What can hang from each mark:
j549: j599 j608
j663: j608 j732
j599: j19 j549
j608: j19 j451 j549 j663 j992
j19: j608
j451: j608
j528: j451
j586: j608

In the rows, 128 means zero.
Known rows, with every way that one mark hangs from another:
(j528 j451): [132 157 137 114 116 135 165 145 117 127 111 162 133 139 115 120 116 135
 143 125 114 112 121 143 106 138 137 150 126 137 130 129 134 125 133 105
 132 119 144 119 151 122 117 139 119 138 135 139 119 120 138 135 119 115
 135 118 148 105 105 109 158 113 122 110]
(j608 j451 (j549 j599)): [ 68 143 109 131 110 130 124 102 114 130 153 139 132  92 153 154 138 133
 136 158 112 113 116 155 155 140 151  78 173 110 152  87  92 168 127 115
 112  80 111 129 121 144 135 154 113 136 140 127 125  86 116 104 161 104
 166 130  95  99 145 136 140 108  90 145]
(j608 j451 (j549 j599) j663 j992): [ 54 134  92 132 128  95  84  84 106  75 151 137  92  83 103 160 129 144
 130 151  83 105  68 153 181 107 153  70 205 133 162  71  79 146 116 114
  94  41 128 132  79 182 133 174 115 110 179 103 102  78  74 110 177  68
 170 105  64 103 155 169 151  90  94 164]
(j451 (j608 j19)): [116 163 157 121 109 130 117 125 168  93 137 157 111 138 102 132 113 146
 119 133 124 115  73 149 122 112 109 105 141 101 139  68  83 173 118 127
 136 120 134 131 107 180 163 132 127 112 107 107 133  96 129 170 142 112
 103 118 123  75 106  87 159 172 115 100]
(j528 (j451 j608)): [128 190 137 110 114 127 173 152 134 108 110 185 118 139  96 111  82 142
 147 133 125 102  92 160 106 128 137 143 111 129 149 105 120 150 135 107
 154 127 156 124 137 136 129 149 145 139 121 142 112 115 153 155 130 110
 118 135 158  88  97  83 193 154 111 111]
(j608 j451 (j549 j599) j663): [ 66 125  87 126 108  94  99  94 103 113 148 135 104 100 129 160 135 131
 153 165  87 115 134 150 168 141 151  72 196 128 147  81  76 152 122 102
  96  49 127 121 103 166 151 160 125 137 165 112 115  86  98 109 184  95
 172 119  62 107 144 166 146  89  77 144]
(j549 j599): [114 136  98 123 119 140 124 124 130 123 144 135 132 123 138 143 137 135
 143 130 152 120 131 139 140 143 121 101 146 122 144 133 117 149 117 136
 109 133 110 102 155 127 115 121 114 118 120 130 103 132 132 110 123 119
 149 125 128 117 117 134 144 120 112 149]
(j549 (j599 j19) (j608 j992)): [ 68 167 130 137 109 126  74 135 116  81 185 137 114  90 100 198 116 149
 127 122 137  93  95 110 122  94 154  69 175 107 134  98 109 170 112 143
 122 117 104  79 142 147 124 178 128  92 146 121 134 117 104  98 118 109
 159  84 128 100  96 162 114 134 123 160]
(j608 j19 j549 j992): [ 88 148 150 125 125 127  69 103 136  69 134 136 114  76  96 150 129 160
  96 140  94 126  53 147 148 100 172 113 186  86 147  85  98 151 105 131
 129  61 136 148  64 191 127 148  94  94 138  66 133  71  68 136 146  98
 135 117 102  72 133 139 109 115 131 131]
(j608 j992): [119 132 127 137 150 111 103 129 132  90 134 127 110 113 103 133 113 141
  98 118 121 114  88 130 143 101 139 133 143 138 137 119 134 121 115 125
 130 114 136 136 106 142 116 138 127 116 133 106 117 114 109 132 130 110
 128 124 114 118 135 132 120 123 146 134]
(j549 (j599 j19) (j608 (j663 j732))): [ 63 117 111 121 103 126  71 111 111 131 203 137 114 131 114 194 125 138
 184 116  93 106 171 134 103 114 132  61 191 110 103  95 103 156  97 121
 105 114  83  69 133 172 168 187 130 108 171 125  93 138  89  96 150 118
 166 101 112 102  85 132 128 146  80 153]
(j663 (j608 j451) j732): [ 65 135 114 155  89 108 144  86 145 158 161 136 134  91 162 139 113 151
 119 109 106 108  76 167 103 129 129  97 125 147 106  67 130 137 138 121
 135 133 136 117 101 161 150 167 125 148 138 123 110 111  76 122 153 138
 132 143 115 109 138 102 144 167  80 122]
(j663 (j608 (j549 (j599 j19))) j732): [ 47 144 113 121  74 149  91 109 141 126 178 142 140  88 147 191  95 159
 137 122  98 129 105 149  95 129 178 100 180 107 120  76 133 151  96 127
 128 120  91  95 111 199 146 186  95 107 163 115  85 131  39 101 131 134
 175 148 119  64 113 124 152 137  94 144]
(j608 j19 j451): [ 98 148 141 142 114 115 116  96 144 136 144 133 124 121 143 142 123 144
 109 144  99 111  69 143 129 129 116  87 154 119 126  59  85 147 123 114
 122  87 150 142  81 163 173 137 109 131 134 121 148  63 133 152 166 112
 123 101  90 109 111 128 111 128  86 101]
(j586 j608): [144 122 126 127 125 131 144 131 152 133 125 115 123 146 140 111 124 123
 136 131 132 118 115 129 121 134 125 138 132 109 134 108 118 132 145 132
 141  99 122 136 152 144 106 140 145 141 142 141 139 131 158 130 129 107
 118 157 113 146 100 126 135 141 137 116]
(j451 (j608 j663 j992)): [ 88 145 114 126 134  84 110 130 144  51 138 137  71 125  64 129 108 139
 126 119 108  98  70 152 156  89 130 116 153 139 155  94 118 147 119 122
 119 104 136 131  76 171 129 164 154 111 150 106 119 123 105 148 145  87
 109 121 103 107 122 121 166 135 116 127]
(j599 (j19 j608) j549): [105 152 133 111 104 132  80 126  76 133 107 109 103 128  99 167 106 126
 108 147 153 122 136 154 103 119 126 114 169 106 139  85 110 170 111 128
 166 139  84 132  80 144 182 138 125 120 138 137 132 149  74 136 155 125
 127 133 145 100  51 153 103 137 140 149]
(j663 (j608 (j549 j599) j992) j732): [ 30 151 112 134 102 135  93  95 137  87 175 155 124  58 115 173 106 176
 121 106 104 106  67 175 120 113 180  92 166 126 132  92 132 155 117 140
 131 102 110  94 112 187 104 179 117 102 148  73  84 103  19  80 124 113
 167 153 100  73 145 130 155 144 112 164]
(j663 j608 j732): [ 91 133 120 138  90 128 140 108 149 140 143 149 138 122 143 143 109 152
 133  95 112 131  97 147  86 125 143 120 135 129  98 101 147 115 132 126
 146 148 117 102 118 155 133 163 130 129 132 114 113 149  64 115 120 137
 133 158 136 110 127 110 145 157 107 124]
(j19 (j608 j992)): [121 153 146 109 126 119  94 124  93  99 108 113  93 107  83 152 111 139
 121 136 133 106  79 136 147  92 138 113 134 115 132  95 117 160 119 139
 142 127 130 147 100 127 132 151 131  98 140 111 123 129  98 106 131 108
 107 144 118 121 105 134 125 145 156 139]
(j451 (j608 (j549 j599) j663 j992)): [ 53 163 100 115 125 107  76 127 121  34 157 164  80  95  66 160 110 150
 143 131 102 106  75 162 169  96 148 102 197 119 166  86  93 165  98 124
 110  73 124 124  92 190 122 174 142 105 151  91  90 109  67 121 153  70
 142 135  89  77 139 133 171 134 124 161]
(j528 (j451 (j608 j19 j992))): [101 203 154 111 114 111 131 145 159  67 133 198  97 120  64 126  84 163
 121 117  93  85  18 161 114  89 141 135 146 104 149  68 102 164 123 112
 149 110 145 125  96 184 137 163 125 105 123 100 107  75 110 163 129  83
 103 105 149  55  96  89 182 142 118  95]

Rows:
[ 82 157 135 155  83 115 145  85 146 135 128 153 125  92 144 145 114 152
  88 140 106 112  40 141 106 125 125  87 151 127 111  47  91 168 148 115
 130  96 154 126  84 163 164 163 106 129 124 101 155  83  87 158 142 122
 133 118  89 104 118 109 135 130  91 101]
(j663 (j608 j19 j451))
[ 71 151 128 155 108  80 103 100 101 128 129 135  99 121  89 152 131 126
 135 134 119 118 123 143 134 125 114  66 199 140 137  82  80 148 132 108
 123  91 116 114  99 144 165 158 154 143 156 124 164 126  78 125 196 107
 140  79 113 135  95 145 134 126  95 151]
(j599 (j549 (j608 j451 j663)))
[ 59 166 122 144  91 118 105 119 114 124 186 149 129 102 143 184 129 128
 142 157 114  95 111 111 124 119 136  56 174 110 130  61  84 194 123 127
 115 120 102  84 149 140 162 181 136 125 146 165 149  95 139 103 146 113
 160  91 112 111  88 135 126 132  89 147]
(j549 (j599 j19) (j608 j451))
[ 61 216 118 105 108 129 132 142 133  56 137 196 110  91  74 136  90 162
 143 138 110  90  65 175 146 104 180 115 167 113 178  98 105 181 111 117
 137  92 133 114 133 166 101 167 132 117 138 105  80  99  95 114 138  72
 144 129 134  56 120 101 200 126 115 149]
(j528 (j451 (j608 (j549 j599) j992)))
[ 85 132 134  94 106 123  65 111  83 101 128 105  92 128  80 159 118 126
 137 161  84 121 152 145 132 103 157 103 197 100 117  97  87 154 105 113
 151  75 136 156  49 167 195 174 120 102 171 131 123 128  57 134 171 109
 146 136  89  97  89 155 125 112 127 140]
(j599 (j19 (j608 j549 j663)))
[ 48 149 127 142 102 125  70  89 130  88 165 147 112  68 118 172 122 168
 108 159  91 100  32 160 162 109 162  65 206 105 160  42  70 188 106 112
 106  49 120 128  80 193 144 160  88 109 146  88 130  42 101 121 166  75
 160 109  68  71 131 145 121 114  90 144]
(j608 j19 j451 (j549 j599) j992)
[ 99 175 164 133 125 114  96 132 162  54 160 162  97 115  79 133 103 153
 105 129 131 104  25 154 137  91 128 112 148  99 145  63 106 176 112 135
 141 113 125 138  86 192 137 138 124 109 111  97 131  76 114 162 145  98
 103 106 117  63 105 100 141 158 131 120]
(j451 (j608 j19 j992))
[ 92 176 158 139 105 123  77 142 119 129 132 121 137 117 103 162 122 129
 129 122 144 121 140 130  95 124 144 104 177 109 131  92 119 172 119 132
 160 141  83 106 120 148 158 147 124 118 137 135 162 150  86 135 149 130
 143  92 162 115  68 139  99 131 136 173]
(j599 j19 (j549 j608))
[ 75 128 135 112 110 117  89 103 151  97 171 157  97 128  73 143  98 160
 146 127  68 142 100 174 133 112 147 103 199  88 125  57  75 150 100 111
 130  69 132 139  56 230 193 164 116 117 145  82  98 110  46 157 182  93
 126 139  81  63 126  86 165 175 100 112]
(j451 (j608 j19 j549 (j663 j732)))
[ 71 111 130  91 131 104  52  80  83  82 144 123  77  96  54 167 111 166
 145 126  77 112 104 173 156  77 167 107 182 109 116  86 105 149 101 115
 126  67 133 151  47 177 162 184 136 111 177  76  93 116  22  94 165  92
 133 169  71  97 120 142 135 156 122 156]
(j19 (j608 j549 (j663 j732) j992))
[ 77  92  97 126 120  84 109  81 118 148 171 133 109 132 135 145 117 141
 149 134  73 112 115 153 142 122 124 107 163 144 115  79 107 129 110  99
 103  93 135 144  85 178 169 159 129 151 159 121 102  99  96 118 184 119
 128 128  82 130 134 125 134 133  87 123]
(j608 j451 (j663 j732))
[ 47 179 122 154 110 107  80 120 111 100 182 154 107 100 123 187 123 143
 122 144 111  83  64 115 146  92 138  47 179 117 141  51  92 182 115 131
 123 105 108  96 125 153 150 189 133 100 164 134 149  87 120  94 148  93
 157  74 105 106 111 162 118 131 102 159]
(j549 (j599 j19) (j608 j451 j992))
[ 96 120 118 123 105  96 112  77  91 126 114 121  89 125  98 146 124 136
 143 165  86 104 118 150 154 112 108  92 162 132 126  76  74 140 134 101
 125  90 157 149  72 136 171 162 142 126 155 141 121 124 114 131 178 103
 117 138  69 129 101 135 153 125 108 119]
(j19 (j608 j451 j663))
[102 110 128 131 115  91 117  94 153 130 133 116 102 135 130 125 128 130
 133 154  71 104  72 148 124 134 113  97 170 117 130  25  68 156 128  95
 120  45 132 143  77 194 154 165 118 132 168 119 147  76 146 166 178  78
 122 115  53 114  80 119 134 139  92  94]
(j586 (j608 j19 j451 j663))
[ 87 141 145 109 134 122  80 106  94  76 109 121  98  85  72 153 113 144
 119 135 126 105  83 152 151  84 167 104 161 113 140 109 100 154 122 124
 143  82 140 156  66 156 136 160 127 107 149  99 135 111  60 107 132 100
 129 161 107  98 121 144 139 137 160 156]
(j19 (j608 j549 j992))
[ 56 169 146 164  99 111  91  98 141 100 164 163 106  76 110 196 121 157
 133 144 108  73  42 130 151  99 136  34 195 103 128  46  50 193 121 126
 111  83 115  89 120 171 152 171 125  97 141 101 150  65 110 111 144  82
 146  75 106  88  98 145 124 144  83 139]
(j549 j599 (j608 j19 j451 j992))
[ 69 126 130 122 115 103  93  71 149 128 143 125  99 121 120 123 130 141
 133 155  56 112  83 157 138 127 135 100 202  88 127  37  55 144 130  90
 117   9 151 153  68 214 171 177 114 124 178 104 152  70 122 157 192  68
 148 110  35 104  96 126 131 118  88 114]
(j586 (j608 j19 j451 j549 j663))
[ 67 136 129 138 120 111  82  99 107 137 146 132 107 125  80 159 124 137
 163  96 110 123 155 147 114 117 136  90 187 127 119 118 112 139 114 124
 131 115 100 100  99 161 159 151 150 141 154 103 126 169  53 121 168 111
 134 109 129 110  87 147 145 148  93 148]
(j599 (j549 (j608 (j663 j732))))
[104 193 142 105 106 123 144 144 135  93 118 186 121 113  84 116  99 149
 150 140 108 117  94 173 117 125 156 131 140 106 151 107 100 146 137 109
 162  91 155 135 124 151 138 172 147 141 137 122 109 117 105 144 139  97
 134 149 141  74 117  77 204 137 110 114]
(j528 (j451 (j608 j549)))
[ 91 175 141 108 108 114  64 128  87 108 114  96  93 103  80 169 100 147
  90 132 161  90  93 150 118  95 155 111 185 120 160  79 120 167 106 138
 162 143  74 142  69 153 168 143 115  94 141 124 133 135  53 131 147 111
 122 137 140  96  57 167  98 132 165 167]
(j599 (j19 (j608 j992)) j549)
[ 83 127 133 119 146 104  78 107 146  68 138 117  77 111  68 129 132 152
 120 138  80 111  54 152 139 107 162 120 198  91 147  67  78 150 120 102
 117  10 127 149  58 223 126 170 114  93 174  75 148  76  94 160 156  57
 136 129  47  90  96 144 127 122 136 122]
(j586 (j608 j19 j549 j663 j992))
[ 83 109 131 137 141 100  81 114 120  84 176 148 100 123  62 160 131 144
 151  95  90 104 106 139 133  78 154  97 173 126 106 110 110 136 112 133
 125  90 128 112 104 167 131 187 153 118 154  98 116 131  66  93 144 110
 132 106 108 108 112 145 132 149 110 151]
(j549 (j608 (j663 j732) j992))
